Each row was made from one path, in order. Every step used is in the known rows, and no mark comes twice. Write each row's path.
Known rows:
mubiv, nelati, muzur, zenal, fefe: [-15.6   3.8 -13.4  -9.5  38.0 -21.9   4.7  -5.8  52.2  11.8 -26.9  15.0
  -0.2 -14.5 -60.8 -41.1  30.5  30.5  30.0  14.1 -29.5   3.1  22.8  15.2
 -26.9]
fefe, riridu, muzur: [ 18.6   5.0 -11.5  22.5  14.2  32.4   7.5  -4.4  28.9  -8.3 -17.4   9.0
  22.8  14.9 -19.5  19.0   1.8  23.2  11.9  11.8 -24.1   3.5   0.5 -14.4
   0.6]
riridu, fefe: [  3.2   6.5  -8.4  -4.7  24.7 -12.8   9.1 -32.6  43.5 -10.3  -6.7  21.7
  10.9   3.7  -3.7 -31.5  45.0  29.4  17.6  10.1 -19.0   9.0 -11.0   4.8
 -15.6]
finove, riridu, fefe: [ -9.6  -0.1  -3.4   8.2  26.5  -7.9   7.6 -32.6  27.9 -17.0 -15.2  31.7
  18.3   1.6  -7.1  12.1  54.8  35.1  12.5   7.5 -12.6   7.2 -24.7  13.6
 -18.7]
fefe, riridu, muzur, zenal, mubiv: [ 15.5  -2.9   3.9  -2.6  34.1 -14.1  -4.4  -5.2  33.9   2.8 -30.5  22.3
   5.0 -22.5 -14.3  16.3 -25.3  32.1  10.7  16.2 -28.8   2.7   8.4  -5.1
 -10.2]
zenal, muzur: [  3.5   0.0 -15.5 -16.7  42.8  22.7  13.7 -25.6  18.4  -1.3 -10.3  49.9
   7.5  24.2 -24.4 -22.1   3.1  29.6  20.0  15.7 -36.1  19.1   8.9  -9.2
  16.8]
muzur, nelati, mubiv, zenal, fefe: [ -3.6   3.0 -10.5 -13.1  28.5 -19.7  -3.1  -6.2  50.6  20.3 -26.9  23.8
   9.4  -0.6 -44.3 -42.0   6.2  29.5  20.8  16.1 -26.2   0.0  30.3  14.8
 -25.4]
riridu, muzur: [ -2.7   5.0 -15.3  -1.1  14.1  41.4  13.3 -15.5  34.6  -6.6 -10.5  22.0
  21.1  10.1 -36.0 -15.5  17.8  28.7  12.4  12.7 -27.0   9.7  -2.6  -6.5
  -4.4]
mubiv, zenal, fefe, riridu, muzur, nelati: [ 17.8   5.1  -2.3  10.8  15.7  -6.0   9.1  20.2  45.5   3.4 -41.0   1.1
  17.3 -11.9 -54.1   2.2  -6.8  24.3  12.7  13.2 -30.1   2.8  29.8  13.3
 -16.8]
nelati, muzur, zenal, fefe, riridu: [ 14.1   4.9  -7.4  19.0  34.6 -19.1  -3.4  -0.1  43.7   1.9 -29.4  10.5
   4.2   6.0 -16.0   6.6  -3.5  22.8  24.4  11.8 -22.3  -1.6  19.2  -5.8
 -18.6]
fefe, zenal, mubiv: [  0.7  -5.7  -3.1  15.3  33.8 -15.1 -11.0 -19.4  17.9   2.9 -11.4  48.4
   5.3   3.7  14.7  10.5  11.8  38.7  10.6  19.7 -27.0  -4.0 -14.5 -21.4
   0.4]
zenal, muzur, riridu: [ -2.4  -4.7  -7.7 -18.0  34.9  21.2   8.2 -10.7  28.6  -3.4 -35.9  33.7
  17.1  16.4 -44.0   0.1 -21.9  18.2  22.7   9.6 -38.8  21.6  12.1  18.1
  -9.1]
riridu, fefe, zenal, mubiv, nelati: [  1.0  -3.4  -5.5  13.5  34.5 -34.2  -4.4 -14.5  24.7   9.2 -14.3  19.1
   8.8 -20.4 -15.5   1.2  55.7  37.7  17.8  18.3 -27.5  -4.6 -10.0   3.2
   2.1]
nelati, muzur, zenal: [-38.4   0.2 -20.6  -9.4  23.2   2.3  -0.7  -2.6  50.5   2.0 -23.9   6.1
   8.6   3.1 -27.8 -17.8  -3.4  38.0  32.1  13.9 -29.7  -0.5  21.2   5.3
 -44.7]
muzur, nelati, mubiv, zenal: [-24.5  -1.2 -20.8 -13.1  14.1   1.6  -9.2   2.1  48.5  19.3 -25.2   6.9
  22.6  14.4 -23.1 -19.0 -11.2  40.5  24.8  18.6 -27.6  -7.1  33.7  14.3
 -40.5]
riridu, muzur, nelati, mubiv, zenal: [-23.1  -0.7 -17.0  -8.4   6.0   5.3  -3.9   8.8  46.9  19.3 -29.9   0.3
  21.9   0.0 -42.5 -20.0 -17.6  35.4  21.5  16.6 -27.8  -5.8  33.2  17.9
 -35.5]
mubiv, nelati, muzur, riridu, fefe, zenal: [-23.7  -1.7  -1.0  41.7   7.3 -37.7  -2.0   5.6  33.6   0.6 -33.9  -3.5
  14.2 -20.1 -29.8   4.2  23.5  24.4  25.6   8.3 -23.1 -10.5  -9.1  19.3
 -28.4]
finove, riridu, fefe, zenal, mubiv, nelati, muzur: [-39.4  -9.2 -14.6  23.4  30.1 -46.1  -2.0   3.9   6.9  10.9 -24.9   8.4
   8.0 -27.0 -38.4  11.2  76.9  35.8  29.2  11.0 -22.2 -10.3  -7.8  10.0
 -19.3]
mubiv, zenal, fefe, riridu, muzur: [ 33.3   8.4  -0.5  20.0  12.4  11.5   5.0   0.5  37.3  -0.3 -24.3  12.5
  18.5  -1.8 -36.8   8.5  -9.9  16.8  12.1  12.7 -21.0   2.4  15.9  -2.5
   3.5]
muzur, nelati, mubiv: [-37.4  -5.5 -29.3  -9.6  29.9  -0.5   0.5  -6.6  37.7  16.4 -24.5  12.5
  11.6  22.5 -27.7 -29.0  24.5  40.3  19.0  13.6 -32.3   1.2  10.7   1.1
 -35.4]
finove, riridu, muzur: [-16.0  -1.9 -10.7  11.5  14.7  44.9  10.7 -15.8  18.8 -13.3 -18.3  31.2
  27.3  10.2 -39.0  27.6  29.0  35.9   6.7   9.8 -21.1   7.3 -16.1   4.2
  -9.9]
finove, riridu, fefe, zenal, muzur: [ -2.8  -4.7   9.0  30.6  28.6 -20.9  10.2 -18.2   5.5  -6.6 -23.6  45.1
   4.8  -8.3 -18.7  15.7   0.2  30.9  12.4  11.4 -25.0   4.4 -13.7  -0.5
  16.2]
muzur, zenal: [-13.5   3.0 -11.8 -12.8  26.7  20.6  -2.4 -21.2  57.8  -5.5 -18.1  21.6
  13.3  13.4  -8.3  -7.6 -17.1  42.3  20.2  17.4 -29.4   3.6  11.5   3.2
 -32.4]

Which path is each row?
[  6.4   0.1   4.7  21.5  28.3 -23.2  11.2 -18.0  14.8  -2.9 -18.0  39.1
   0.0  -7.4 -17.1 -11.6  -7.3  27.2  15.3  13.5 -28.4   6.3  -5.3  -7.8
  18.5]
riridu, fefe, zenal, muzur
[  6.9  -4.0   6.5  18.1  31.0 -44.7  -6.6 -21.5  21.2   0.5 -15.5  40.0
   0.2 -18.3  11.1   1.0  19.8  34.3   9.4  15.7 -22.0  -3.1 -19.0 -11.8
  -0.6]
riridu, fefe, zenal, mubiv
[ -3.5   0.0 -10.2 -21.1  31.0   1.2  10.5   6.2  36.6   6.2 -33.2  24.4
  13.4   3.5 -45.7 -15.9 -15.5  33.7  22.1  18.0 -40.2  11.3  37.6  14.9
 -11.1]
mubiv, zenal, muzur, nelati
[-11.4  -6.9  -5.9 -17.7  24.8   9.5  -1.8  -1.5  32.7  11.9 -44.1  20.8
  19.1   6.1 -48.6  -5.6 -48.6  18.1  26.0  11.4 -36.1  10.9  28.7  28.1
 -18.5]
nelati, mubiv, zenal, muzur, riridu
[ -8.3  -7.2  -2.3  22.3  35.3 -32.7  -5.0 -15.3  14.2   5.2 -20.6  24.8
  13.7 -22.6 -19.1  31.0  62.7  41.0  14.4  16.1 -23.1  -7.1 -19.6   7.2
  -1.1]
finove, riridu, fefe, zenal, mubiv, nelati
[  1.9  -3.6   1.7 -17.9  33.9  -8.5   0.2 -12.3  37.3   3.6 -26.2  30.8
   3.7 -26.1 -27.7  -3.8 -14.8  35.7  10.6  16.5 -31.3   7.7   7.2  -0.3
 -11.9]
riridu, muzur, zenal, mubiv
[ -0.7   2.6   4.7  -0.9  30.0   0.4   9.7 -15.2  45.2  -3.3 -32.0  34.0
   8.1 -19.4 -59.3  -7.6   1.4  28.1   9.3  11.1 -23.1   8.3   4.7  14.0
 -17.3]
finove, riridu, muzur, zenal, fefe
[ -1.6  -6.1  -0.9  12.6  31.7 -37.6  -5.6  -7.1  28.3   8.7 -28.8  11.8
  12.7 -25.3 -28.3  11.9  40.3  30.8  18.2  15.2 -29.6  -2.8  -8.5  16.0
  -8.8]
muzur, riridu, fefe, zenal, mubiv, nelati
[ 30.4   7.4  -3.6  20.9  20.7  14.5  10.4  -4.5  32.2  -4.5 -21.3  17.9
  13.9   3.6 -35.9   3.3   8.3  17.4  10.3  10.2 -22.8   5.8   1.9 -10.8
   6.2]
zenal, fefe, riridu, muzur
[-16.3  -4.3  -5.0  -8.3  29.5 -52.0   5.0  -1.7  34.9   5.0 -37.8  -2.3
   9.3 -33.1 -49.8 -18.7  49.1  18.0  29.8   4.3 -25.3   6.4   1.3  32.8
 -30.8]
zenal, mubiv, nelati, muzur, riridu, fefe
[ 26.4   4.6  -7.8  17.5  27.5  -9.6 -11.9  -7.4  39.0  11.1 -21.8  17.5
  13.7  20.1  -2.8   5.8  -8.5  22.6  20.2  15.1 -18.3  -5.5  20.7  -5.9
 -10.2]
nelati, mubiv, zenal, fefe, riridu
[  8.9   1.4   9.9 -11.5  21.3 -26.1   8.7 -11.8  39.9  -3.2 -37.1  15.6
  14.4 -21.7 -40.7 -15.3 -16.3  14.4  22.5   6.9 -26.5  15.5  13.9  35.8
 -15.6]
mubiv, zenal, muzur, riridu, fefe
[ -9.6  -0.7 -13.0   7.4   6.4  -1.7  -7.2  16.9  43.7  18.3 -34.1  -8.8
  24.3   0.5 -31.2   1.7 -28.5  32.8  21.4  16.4 -26.2 -10.2  35.4  13.9
 -33.6]
fefe, riridu, muzur, nelati, mubiv, zenal
[-18.7   0.5 -20.4 -10.0  13.9  15.3 -13.7 -12.5  44.4  16.9 -12.8  15.0
  23.0  24.8  -6.3 -20.0 -11.2  38.2  26.0  19.2 -22.3  -7.1  24.8   4.6
 -32.4]
nelati, mubiv, zenal
[-21.6  -1.6  -0.9   3.2  14.8  28.2   5.1 -10.1  42.4 -10.5 -31.4  20.1
  19.9 -10.2 -40.0  24.3 -18.3  40.4  10.9  12.3 -24.7   3.1   1.6  12.9
 -29.9]
finove, riridu, muzur, zenal
[ -7.6   0.0   8.2  38.6   7.0 -23.3  -2.8 -10.9  39.3  -9.8 -29.2  15.0
  13.0  -5.0  -7.1   8.2  -4.2  24.6  13.9   9.1 -21.1  -6.1 -18.4   9.7
 -24.2]
muzur, riridu, fefe, zenal
[ 29.1   6.1  -1.6  15.1  36.3  -7.5  -4.2 -11.6  48.1  -2.7 -26.0  19.1
   7.6  12.3  -3.9  11.2 -12.2  25.5  16.0  14.5 -22.7   1.2  13.2  -6.5
 -12.7]
muzur, zenal, fefe, riridu
[-20.9  -6.4 -11.0 -19.8  41.4 -26.5  -6.2  -7.7  33.0   9.1 -25.4  24.3
  -1.5 -16.0 -17.1 -13.4   3.9  38.1  25.0  16.2 -30.6   3.1  12.6  -1.3
 -26.6]
nelati, muzur, zenal, mubiv
[-32.6  -9.0 -21.3 -12.2  32.3  -6.5  -2.6  10.0  29.2  10.7 -40.1   2.4
  17.6  -4.6 -56.8  -0.2  34.7  21.6  34.9   9.0 -34.6   5.4  12.3  25.8
 -36.8]
zenal, mubiv, nelati, muzur, riridu
[  5.1   2.5 -12.7  12.6  17.6  11.3  12.6  14.4  38.3  -3.6 -34.4   0.4
  19.8   4.7 -39.7  12.1   7.6  28.3  11.5  11.7 -32.9   5.3  14.8   3.4
 -18.3]
fefe, riridu, muzur, nelati
[-14.0  -6.1   3.8  20.4  30.4 -30.9  14.9   3.6  17.3  -3.3 -40.1  29.2
   5.7 -15.5 -41.1  14.5   6.0  35.2  11.3  11.4 -32.6   4.7   1.9  13.1
  -5.7]
finove, riridu, fefe, zenal, muzur, nelati
[-12.0   1.9 -16.3  -5.6  18.2  19.1  16.4   5.9  42.8  -2.7 -29.8  10.3
  18.0   0.4 -53.0 -15.8  19.6  33.1  11.9  12.4 -35.4  10.3  12.2   9.0
 -20.9]
riridu, muzur, nelati
[-35.8  -4.6 -21.9  -7.1  21.4  15.8  -0.4   4.0  36.9  -0.6 -35.3   7.4
  21.6  17.7 -40.3  -5.8  13.6  19.3  33.1   5.9 -30.9   7.4  10.4  19.9
 -44.5]
nelati, muzur, riridu
[-30.3  -8.2 -23.5 -14.5  39.0 -10.0   8.3  -3.6  24.5  20.5 -31.2  22.8
   5.2  14.7 -44.1 -33.4   7.3  35.2  20.9  13.1 -38.2   7.0  18.4   1.6
 -15.4]
zenal, muzur, nelati, mubiv
[-31.3  -5.2 -18.2  15.3  29.2 -48.9  -0.5   4.4  18.3  15.1 -19.7   2.4
   3.3 -24.7 -36.4 -14.9  69.9  32.9  32.9  12.6 -25.5  -8.8   1.9   5.4
 -14.4]
riridu, fefe, zenal, mubiv, nelati, muzur
[-13.2  -3.3 -16.8   9.5  26.7 -18.3   6.2   9.3  34.0  19.6 -38.0   3.4
   8.3  -2.0 -56.1 -21.5  12.1  26.7  13.7   9.8 -28.8  -1.5  14.0   1.9
 -22.1]
zenal, fefe, riridu, muzur, nelati, mubiv
[-22.2  -2.5 -12.4   3.5  19.4  22.8  16.2   5.3  30.1  -8.0 -35.2  18.1
  24.7  -0.1 -55.6  18.6  29.2  38.0   8.2  10.4 -30.7   7.8   0.9  15.4
 -25.0]
finove, riridu, muzur, nelati
[  4.5  -6.9  10.5  18.6  29.5 -47.4  -8.2 -13.9  23.9   0.2 -28.5  33.4
   2.7 -24.2  -2.4   9.8   4.8  25.9  10.8  12.4 -23.6  -1.7 -18.3   2.0
 -11.4]
muzur, riridu, fefe, zenal, mubiv
[ -4.4  -3.1 -11.0 -15.4  36.8  -6.7   1.4  -9.0  37.3  11.4 -24.3  10.0
  11.9 -25.5 -48.3  -3.3  27.5  39.7  19.1  19.1 -35.2   2.3  10.6  11.3
  -7.6]
riridu, muzur, zenal, mubiv, nelati
